Every row comes from one small tree of marks. Brackets hold a mark, then the marks that hang from it, in alphabetical order. Every link used is in the known rows. Which tree was each row made from?
Known rows:
(H (P E) (S C J V)):  -1.0   5.1  -4.3  42.6  29.9 -16.7   0.0 -12.2   6.9  -0.7  -4.0  -6.2   3.6  -4.0 -22.8   4.2 -23.4 -15.5   7.5  26.5  16.8  -0.7   8.9  18.0  -8.8 -11.2   7.9 -21.5   6.7  30.7 -25.5  28.7   4.7  -1.7
(E (P (N W)) (S C H J V)):   7.0 -21.8  -2.1   0.3  17.9  -2.2   3.9  15.8  11.6  11.1  -7.9  -4.8  11.2 -21.4  27.1   4.4  -9.6  -5.8   7.2  -2.9  15.8   8.3  -6.3  26.0  -8.7  28.6  -0.7 -21.2  -1.7   1.3 -13.1  -7.7  14.6 -33.7
(P (E (S J))):  -3.0   5.5 -15.1  -9.6   7.7  23.0  -6.7  -7.4   1.7  -5.2  -5.7 -20.7 -23.6  -2.1  -7.9   9.0   6.7   2.0  -3.9   7.3   9.6  -5.7   9.7  -0.7   3.3   4.2  11.4  12.5   4.8   8.8 -22.3   7.2 -13.4   7.4
(Z L):  13.2   3.2 -18.5  -3.0  -7.8  30.6  -5.2 -27.1   8.6   2.0  -0.8   6.7 -20.4 -15.5 -11.1  11.9 -33.2  10.5 -17.2  12.2  25.3  -6.8 -25.6   0.1  15.7  10.4  -3.5  13.6   1.2   5.6  -4.2   1.1 -23.1   3.9
(Z J):   2.3   3.0 -22.0   1.9  -7.7  34.9   2.9  -9.8  -1.9  -2.3   0.1  33.8  -8.9 -16.9 -18.3  -9.6  -5.1  11.4  -6.9  15.1  27.0  -1.1  -9.0 -10.5  14.0  13.1   0.8  13.8 -16.9   5.8  -9.4   4.5 -24.4  11.8
(N (S C J)): -21.3   7.2 -24.0  30.3  -0.4   2.7  -0.4 -20.0  10.4  10.3   2.5   3.0  -8.3   1.7   1.0  15.6  -0.3   0.3  -9.1   9.3  22.5  -1.2  -1.9   9.4  -3.7  28.6  26.3  14.8   3.4  19.3 -18.3  -0.3 -20.7 -19.7
(P (E (S H J)) N):   6.6  -1.7 -13.3 -14.3  14.5  16.9 -12.0   7.2 -11.5  -0.4  -2.2   3.3  -8.8  -8.3 -13.4  12.8  -0.2   3.2  -5.1 -12.5  12.5   0.7  11.8  -0.9  11.3  -6.2  -3.0  11.8  -4.7  -0.6 -11.7  14.8  -7.2   2.8
(S C H J V):  -5.1  12.7 -13.6  27.6  32.4  -7.2   6.7  11.4 -11.7  18.8   1.7  -2.0  18.8  -8.5   5.3  -2.9 -30.8   1.2   9.1  19.4  27.0  27.1 -12.2  26.1 -24.5  22.4  -8.1 -19.5 -14.4   5.3 -19.6   1.9   9.5 -27.9
(E P (S J N V)):  -1.5 -11.2   5.4 -10.8   5.0  24.6  12.8  -1.2  22.6   0.5  -5.1 -21.3  -2.3 -16.4  21.6  -3.4  -5.5  -6.7  11.5   7.6  19.0  16.0 -16.2   8.9  -4.9  15.2  -2.9 -18.0   1.8  -5.7  -7.5  -1.1  19.3  -9.2
(N (P (E (S C H V))) W):  13.5 -22.2 -10.6  16.1  13.1  12.6 -24.8   9.6  12.6   9.7   6.1  12.6 -32.3 -27.5 -15.0   4.1  22.3  11.8 -11.0   5.2 -10.1 -24.5  24.2   9.9  -8.6  31.5   3.4   8.5  -9.4  14.6 -16.9  10.1 -19.7 -20.0
(N P):  11.5 -18.0 -12.1  19.9  -8.8  21.7  -5.6 -13.5  11.6  -2.8  15.2  17.5 -23.5 -21.6 -18.5 -13.4   6.4  23.9 -22.1   9.4  16.5 -12.4   4.2  -4.9   3.4  23.7   3.4  27.7 -17.0  12.0 -10.5  16.8 -20.0  -4.9
(W (N (S J))): -15.0  15.7 -21.8  22.7 -18.3  20.6   6.1 -21.1   9.2   0.3  19.7  15.3  -7.3  -5.7 -14.5  15.0   9.8   5.1 -11.7   3.1  18.4   9.3 -21.6  -8.6  14.2  14.6   3.3  19.7   7.2  -1.4 -12.2   6.2  -1.3  -1.5
(N (P E) (S C H J) W): -18.5 -11.7 -12.1  42.7  27.4   2.5 -28.9   4.2   8.9  18.4   1.5  25.2 -29.4 -13.1  -1.3  15.3  26.3  -1.1 -11.5   4.0  -9.5 -21.9  35.2  15.9   3.0  35.2  27.2  11.5  -4.9  30.9 -15.4  12.0 -26.2 -28.0
(S C J N V):  -1.8  25.2  -7.9  19.1  25.7   6.3   6.1   9.7   0.5  24.3  13.4  -6.7  21.4  10.3 -19.8   7.6 -13.5  -3.7  11.7  15.6  25.0  27.1 -12.9  19.7 -34.9  12.7 -23.6 -27.0  -4.9  11.4 -10.7   6.8  24.9 -19.9
(P (E S) N):  12.4  -4.5 -17.1 -22.8  -1.9  19.4 -13.4  -1.0  -5.8  -3.1   0.8   1.9 -14.9 -11.6 -24.3  15.6   8.5  10.2 -12.2 -13.6   8.2  -9.2  10.9  -4.5   7.5  -2.2  -5.7  17.5   2.4  -0.4 -11.6  11.3  -9.8   5.3
(E (S V)):  14.5 -16.5 -17.5  -1.9 -10.5  14.7   5.7  -9.4  14.5  -0.3   0.8 -12.8 -16.8 -31.7   4.1   1.1 -14.1  11.2   3.4   7.9  21.8   6.0 -21.6  -0.3  -9.0  23.7   2.0   2.6 -10.5 -14.6 -12.2  -1.3 -12.5 -13.8
(P E (N (S J))):  -9.9   9.6 -17.5  -6.6   4.0  16.4 -15.2  -3.7 -11.4   6.3   0.0  14.4 -16.7  -4.5 -30.0  20.3   9.6   4.9 -18.4  -9.4   5.4  -6.5  15.8  -0.1  12.0  -1.3   3.2  21.5   8.2  16.3 -10.7  13.7 -15.2  -0.1
(H P (S J)):   6.4  -6.7  -9.7  55.4  10.9  -5.2   9.5 -22.5  20.1  -8.7   0.7  13.7   1.1  -7.4 -15.9  -7.8 -31.5  -8.7  -0.5  21.7  36.7  -3.9  -4.0   3.4  10.7 -17.2  14.7   6.2  -8.9  18.7 -24.0  35.0 -15.9  -3.1
(E P (S C H V)):  -0.2 -25.4  -5.1 -10.6   0.6   6.3   7.3  -9.6  14.4  -2.7  -7.7 -16.7   3.3 -31.4  38.1  -5.6 -11.7   3.5   6.0   5.3  13.6   7.8 -14.5  18.0  -8.5  35.6   4.0 -17.9   0.2 -13.3 -14.8 -11.2  10.0 -15.9
(H (P E (N S))):   8.2 -15.4  -6.9  12.1  -0.4  10.3 -20.8 -18.0  -3.0  -4.5  11.6  14.4 -15.0 -21.9 -21.8   8.2  -7.8   8.9 -17.9  -6.9   8.5  -6.4  11.0 -14.0  10.2  -1.8   5.9  19.0   3.0  15.8 -15.9  28.1 -10.7   1.9
(H (P E) (S C J (N W) V)):   1.4   8.5  -1.5  45.2  35.9  -9.7  -5.7  -2.6  13.1   7.5   2.3   7.5   8.9  -0.7 -30.0  10.1 -16.4 -19.7  12.9  20.1  11.0   0.4  11.4  18.5 -13.8 -16.9  -6.0 -27.9   4.9  24.7 -20.9  33.9   9.5  -7.0
(M E):  11.4  -2.1 -22.7  16.0 -13.3  27.9   5.6 -21.0   9.1  -4.9   4.9  -4.9 -17.5  -1.8 -20.4   5.5  11.7  15.4  -6.3  10.7  20.1 -15.6  -8.0   9.8   0.7   5.7  14.1  25.5 -17.7  -8.0 -25.5   1.8 -21.0  -7.0
(W (N P)):   7.1   0.8 -14.1  18.6 -19.8  26.1   2.1 -16.1   9.8  -6.2  29.5  21.2 -11.0 -13.9 -26.3   0.0  17.1  17.9 -18.9   3.2  13.0  -0.4 -14.7 -12.0  12.3  17.2 -11.1  22.3  -3.2  -1.0  -9.7  14.5   4.9   5.3
(M D (E (P (N S W)))):  10.3  -8.5 -11.2   2.0 -15.5  31.2 -19.2 -17.8  20.6  -7.7  -1.3  11.1 -23.9 -13.1   4.1   2.8  37.1  21.6 -12.8  -3.7  17.6 -20.8  -1.4  10.5  11.2  15.3  22.6  16.8 -24.7  -5.3 -12.7 -10.0 -10.0 -15.9

Write each row's tree:
-17.6  -0.1 -28.8  44.9  12.7  -1.8 -10.8  -2.6  12.1  22.7  -0.4  26.1  -8.7 -10.5   8.5  16.6   0.5  -2.0  -6.6   5.6  13.0  -7.6   4.7  17.5  -5.8  33.5  22.5  12.9  -5.0  11.5 -22.7  -0.7 -33.9 -40.9 -> (N (S C H J) W)
  1.9  10.9 -24.8  28.8   4.6  -1.5   8.5  -7.8  20.9  13.3   3.0  25.3  11.5  -9.2 -32.0   6.1 -12.3  -2.7   5.1  17.0  20.1  -4.0 -12.3  23.4 -18.9   2.3 -16.8 -13.3  -3.4  -4.1 -14.1  11.3  -9.3 -17.0 -> (H (S C (N W) V))
  9.8 -19.3  -5.3   0.7   2.6  22.9 -14.3  -6.5   7.0  -5.3   7.2  -3.4 -34.8 -25.6 -16.1  -3.6  14.6  16.5 -12.6   7.5   0.2 -12.8  14.8  -2.3   1.8  20.8   4.9  12.9  -8.6  11.1 -10.5  15.3 -10.4   3.6 -> (N (P (E (S V))))
 -8.7  21.0 -21.8  36.3  12.9   0.8  15.6 -12.9  19.2   5.0   0.8  17.1  18.7  17.5 -22.8   5.2 -11.8 -11.4   5.6  17.7  37.0   0.1  -6.4  19.1  -4.6 -10.6  -1.3  -3.9  -6.0   7.2 -16.4  18.6  -7.0  -4.3 -> (H (S C J N))
  5.6  -6.9   0.2   5.2   8.8  30.5 -11.5 -11.8  23.6 -11.1  -4.6 -15.5  -8.0   2.6  36.6   2.0  30.4   7.1  14.0  -0.4  28.8  -1.9  -4.9  12.9   6.4  10.5  26.4  -8.9 -33.5 -16.8 -13.0  -8.1  13.4  -7.2 -> (M D (E P (S C H J N)))
 -5.0  15.5 -22.9  36.4  12.3 -11.4  18.0  -9.0  13.1   8.1  -5.7   5.7  10.2   0.0 -22.5   1.5 -22.3  -6.8   4.6  27.8  31.7   1.6 -12.2  29.0 -14.0   3.5   1.5 -11.7  -2.7  14.1 -20.6   8.5  -7.9 -16.7 -> (H (S C J V))
  0.4  10.4   3.0  35.9  53.0  -0.8 -14.1  22.2  -7.8  25.5  11.2   9.1  20.2  -6.9  -4.7   7.2 -21.6 -11.1  19.1   9.0   8.8  26.6   4.2  19.5 -28.6   4.1 -22.2 -36.4 -10.5   8.4 -16.4  23.4  25.1 -24.6 -> (S C (H (P E)) J (N W) V)
 14.4  -6.0 -11.8  14.9   3.7  29.2 -12.6 -12.1  17.6 -12.3  -3.7 -12.3 -24.1  -7.4  23.8   1.2  20.3  15.3  10.6   2.8  34.7  -3.6  -8.2   3.9  11.6   7.1  31.2   7.7 -45.2 -20.4 -14.4  -3.7 -10.3 -10.8 -> (M D (E (S H J)))
 11.7 -18.6  -7.9  21.1  20.6  12.1 -23.0  13.4  11.8  11.6   4.8   7.5 -30.7 -21.5 -13.0   4.7  21.3   7.5  -7.7   7.7  -7.6 -20.7  25.9  12.1  -7.9  29.8   5.2   6.2  -9.1  20.8 -17.2  10.8 -16.5 -22.2 -> (N (P (E (S C H J V))) W)
-13.3 -11.4 -11.8  34.7  12.7  15.7 -26.6   0.7  16.2  14.7   2.0  20.8 -45.0 -16.3 -18.3  13.3  32.2   2.2 -19.0   6.7 -10.9 -26.9  31.9   6.3   6.8  29.3  26.6  23.2   0.5  36.0 -13.4  13.2 -34.1 -22.6 -> (N (P E) (S J) W)
 15.6 -15.0  -2.9  14.3  10.7  10.3 -18.2 -10.7   8.9  -2.0   9.7  -8.3 -12.4 -19.5  -9.6   7.1  -5.7   3.1  -0.6   3.9   4.3  -3.2   7.6  -6.6 -10.0   6.4   1.5  -3.1   2.4  10.7 -21.2  22.4   0.5  -1.8 -> (H (P (E (S C (N W) V))))
 11.7  -3.7  -4.8  43.9  40.6 -17.6  -3.9  17.8 -11.5  21.3   9.0   9.6  22.3 -16.3   0.5   0.8 -37.2  -1.3   8.6   9.9  24.6  24.1  -4.5  21.0 -22.1  15.3 -11.3 -24.0 -16.5  14.4 -18.7  16.3  14.4 -36.3 -> (S C (H (P (N W))) J V)
 -3.7  10.5  -3.0  40.5  47.3   5.1 -15.9  12.9  -1.8  16.9  12.2  15.6  20.3  10.9   1.5   8.1  -9.6 -11.1  10.9   2.8  16.2  14.3  14.3  11.0 -13.4  -1.8  -8.8 -15.1 -10.6  12.2 -21.7  28.5  11.4 -15.8 -> (S C (H (P E)) J (N W))
  7.3  -8.9 -12.5  20.1  18.1  -3.1 -15.0  -8.9 -12.6   0.9  11.7  15.6  14.0 -12.2  -0.7   2.6 -16.8   9.6  -7.5  -4.5  17.4   3.4   8.6   4.3  -3.7   8.2  -3.0   2.3  -8.8   3.9 -21.7  21.6   0.0  -5.3 -> (S C (H (P E N)))
  7.9 -12.2 -14.3  -8.2 -16.9  19.3   0.8  -6.9  11.9   2.6   1.2  21.0  -1.3 -18.9 -10.9  -6.0   3.8  13.8 -26.0  -2.2  12.9 -13.6  -2.8   8.8   1.6  18.7  -8.5  20.9   6.2   9.1 -16.1   0.1 -10.2 -18.3 -> (E (P (N W)))
 -2.5 -13.1   2.1   1.9  21.1   9.8   5.5   9.9  19.3  10.4  -5.7  -9.6  11.4 -14.8  34.0   1.3  -6.5 -10.1  17.0   3.9  14.3  15.3  -9.1  23.0 -13.6  25.6  -4.0 -28.8  -2.5  -7.4 -11.6  -4.5  20.9 -25.4 -> (E P (S C H J (N W) V))
  3.4   7.3 -22.9  23.6  -1.1   9.5  10.0  -9.8  20.9   8.7   0.9  32.1   1.1 -20.3 -34.3  -0.7 -16.7   0.1   2.6  16.9  20.1  -2.2 -16.5  14.5  -8.6  -5.7 -18.6  -3.6  -8.5 -12.3 -10.1  16.4 -17.3 -12.9 -> (H (S (N W) V))
-14.4   6.2 -14.6  18.3  -8.1   8.9  -4.6 -20.5  -1.3   0.9  21.4  15.3  -2.3 -21.6  -8.2  17.2   2.5   6.1  -5.6  -0.3   3.5  13.4 -17.2  -3.7   5.3  18.4  -4.1   0.1   9.7  -8.9 -12.0   9.0  11.7   0.5 -> (W (N (S C (H (P E)) V)))
 22.1 -19.0  -8.3  -4.1 -13.0  31.6 -16.6 -12.7  27.1 -12.7  -4.5  -4.9 -24.8 -14.2  16.8   4.4  37.2  18.2  -3.0  -6.6  21.6 -20.3  -4.0   8.0  11.1  15.5  24.5   9.1 -29.1 -13.2 -12.9 -12.6  -4.9 -15.5 -> (M D (E (P (N W)) S))
-13.3  -5.3 -15.4  44.6  25.6  -9.4 -17.9   2.1   5.1  24.3  -1.0  16.2 -11.0 -24.4   3.9  17.0  -8.5  -5.6   0.5   9.0   0.7   0.5   8.1  18.3 -13.8  30.5  15.8  -6.7   0.5  18.1 -20.8   5.7 -17.9 -39.9 -> (N (S C (H (P E)) J V) W)
 -3.7   8.5 -10.3  -4.6  25.3  16.0 -11.9   8.0  -2.0   8.0  -3.3 -13.0  -9.0  -6.1  -3.8  13.6   2.9  -3.4   9.5   4.1   2.8   5.8   9.3  10.1 -12.5   7.7  -4.7 -11.3   0.4  -1.4 -17.6   7.7   1.7  -4.2 -> (P (E (S C H J (N W) V)))
 -2.1   6.1 -15.2 -15.6   4.3  22.3 -11.2 -11.3   3.8  -3.6   1.8 -14.5 -13.8   0.5 -11.0  14.8  13.8   3.5  -1.1  -0.9   5.2  -5.8   9.5  -0.1  -5.8   7.1   0.4   4.1   6.6  -0.8 -18.5   7.1  -3.6  10.7 -> (P (E (S C N)))
  6.6  -6.1  -6.5  18.2  18.2  26.3 -18.3  -1.7   1.2   5.0  14.6  34.6  -0.3 -22.9  -5.5  -2.8 -13.3   6.5   0.2  -4.5   7.8   7.0   4.0  -8.0   1.4  -6.9 -17.9   6.7 -16.4 -16.0 -13.8  32.8  -8.0  -3.4 -> (S (H (P E)) (N W))
  1.5   3.6  -8.3  12.1  -6.3  26.2  -2.4  -9.4   6.8  -7.4  23.2   4.3 -16.1  -6.6 -22.9   7.7  24.3   8.9 -11.7   2.4   6.9  -0.4  -3.7 -10.1  14.3  11.1  -4.9  14.9   2.1   5.8 -10.7  15.0  11.1  12.3 -> (W (N (P (E (S J)))))
-18.1 -16.4  -9.1  45.1  14.8   2.8 -10.8 -12.4   8.3   8.3   7.7  22.1 -15.1 -13.8  12.2   3.5   6.3   5.0  -9.1   5.6  15.4  -2.6  12.7   8.7   8.8  34.1  28.3  12.8 -16.3  18.3  -8.1  14.4 -17.1 -18.2 -> (N P (S C H J))
 -8.0 -15.9 -13.6  26.6   9.0   2.2 -31.2  -1.0  12.8  20.9   6.0  17.5 -38.2 -29.4 -22.2  18.1  31.1   8.4 -15.7   7.0 -22.7 -26.0  27.1  16.4 -14.0  47.1  14.3   4.3   6.1  30.0 -12.0   2.7 -22.5 -29.3 -> (N (P E) (S C V) W)
 -3.1   3.7 -26.2  -2.1   0.4   7.8 -26.3  -0.3  -4.4  15.6   3.3  24.1 -15.4  -8.5 -36.1  28.4  21.1   7.3 -22.4 -13.3  -6.8 -21.8  22.3   7.5  -1.3  14.1   0.4  20.1  13.8  17.8 -15.7   5.8 -22.2 -15.0 -> (P E (N (S C) W))
  5.2 -21.2  -6.1 -12.1 -11.8  29.9   3.7 -10.4  32.4  -4.1  -1.4  -2.4  -8.4 -18.7  19.3  -0.2   8.8   1.1  -1.3  -2.5  13.2  -5.6  -8.8   1.9   1.7  20.2   1.1   2.8   3.2 -12.0 -11.4  -1.4  -2.4 -10.5 -> (E P (S (N W)))
 10.4 -10.3 -13.0   0.8 -15.7  28.5   6.8 -18.3   9.4  -6.7   1.2  -1.3 -10.0  -4.9 -15.3   3.8  17.2  12.7 -11.9   2.7  15.9 -17.9  -4.4  15.6   7.3   5.6   9.1  21.2  -8.5  -4.3 -21.5  -1.5  -7.5  -8.0 -> (M (E (P N)))
  3.2   5.1   5.4  28.1  45.1  15.6 -11.4  21.0  -7.2  19.2   8.6  17.8   4.3 -23.2  -6.9  -2.9 -28.7  -7.2  15.9   9.2   9.3  28.8  -1.7   6.7 -13.6  -7.9 -25.3 -22.0 -17.1  -3.3 -12.1  30.2  14.0 -17.6 -> (S (H (P E)) J (N W) V)
 -5.0 -12.4  -9.8   0.2  -5.4  14.2   0.1  -3.3   9.1   8.7  -3.7  23.1  -2.7 -27.5   2.1  -2.2  -3.1   6.1 -18.4  -2.2   9.9  -3.2  -4.9  14.0   4.7  21.4  -2.1  10.8   5.1   7.2 -10.5  -1.3  -8.6 -25.4 -> (E (P (N (S H J V) W)))
 19.8 -23.0  -8.5   6.4  -0.9  21.1  -5.3   2.5  23.4   7.6  10.5   4.1 -17.8 -32.6  -3.6   3.1   1.4   8.5   6.8   2.1  11.0   2.2 -11.2  -2.0 -11.7  21.8  -9.0  -3.8 -17.1 -14.3  -3.0   8.0  -5.4 -18.4 -> (E (S (N P W) V))
 -3.8  -0.2 -18.5 -11.8   8.1  16.3 -11.5  -9.3  -2.3  -5.5  -3.7 -13.5 -14.8  -8.3   0.9   9.5   5.1   6.1  -3.0   1.3   5.5  -6.2  10.9   2.6  -1.1  11.8   8.4   7.6   1.8  -3.7 -22.1   5.2 -11.6   7.0 -> (P (E (S C H)))
 -6.5 -11.8   4.9  -3.3  19.3  12.1   9.8   2.1  15.0   4.8  -5.2 -17.2  14.5 -13.8  37.3  -1.5 -11.8  -9.0  17.9   4.3  20.2  21.7 -13.2  18.7 -10.8  22.3  -2.9 -29.9  -3.0 -11.0  -9.5  -2.8  26.7 -13.7 -> (E P (S C H J N V))
  6.5   1.5  -1.9  33.1  46.0 -14.4 -11.3  19.4 -16.9  19.6   5.8   3.6  17.1 -13.1  -3.9   5.4 -29.2  -4.0   8.0   9.1  14.7  21.1   5.2  21.9 -20.7  10.3 -11.0 -25.3  -8.4  19.0 -21.1  17.2  16.9 -27.2 -> (S C (H (P E (N W))) J V)
 15.6 -11.5 -13.8  33.0   8.4  -3.3 -11.2 -14.3  11.4  -5.9   1.4  30.4  -5.9 -18.0 -38.9   6.5 -13.1  -3.3 -10.4   3.6  12.8 -20.6  13.4   2.5  12.2 -21.9   1.3   9.9   0.9  15.7 -21.2  37.1 -20.5  -1.4 -> (H (P E (N W)) S)
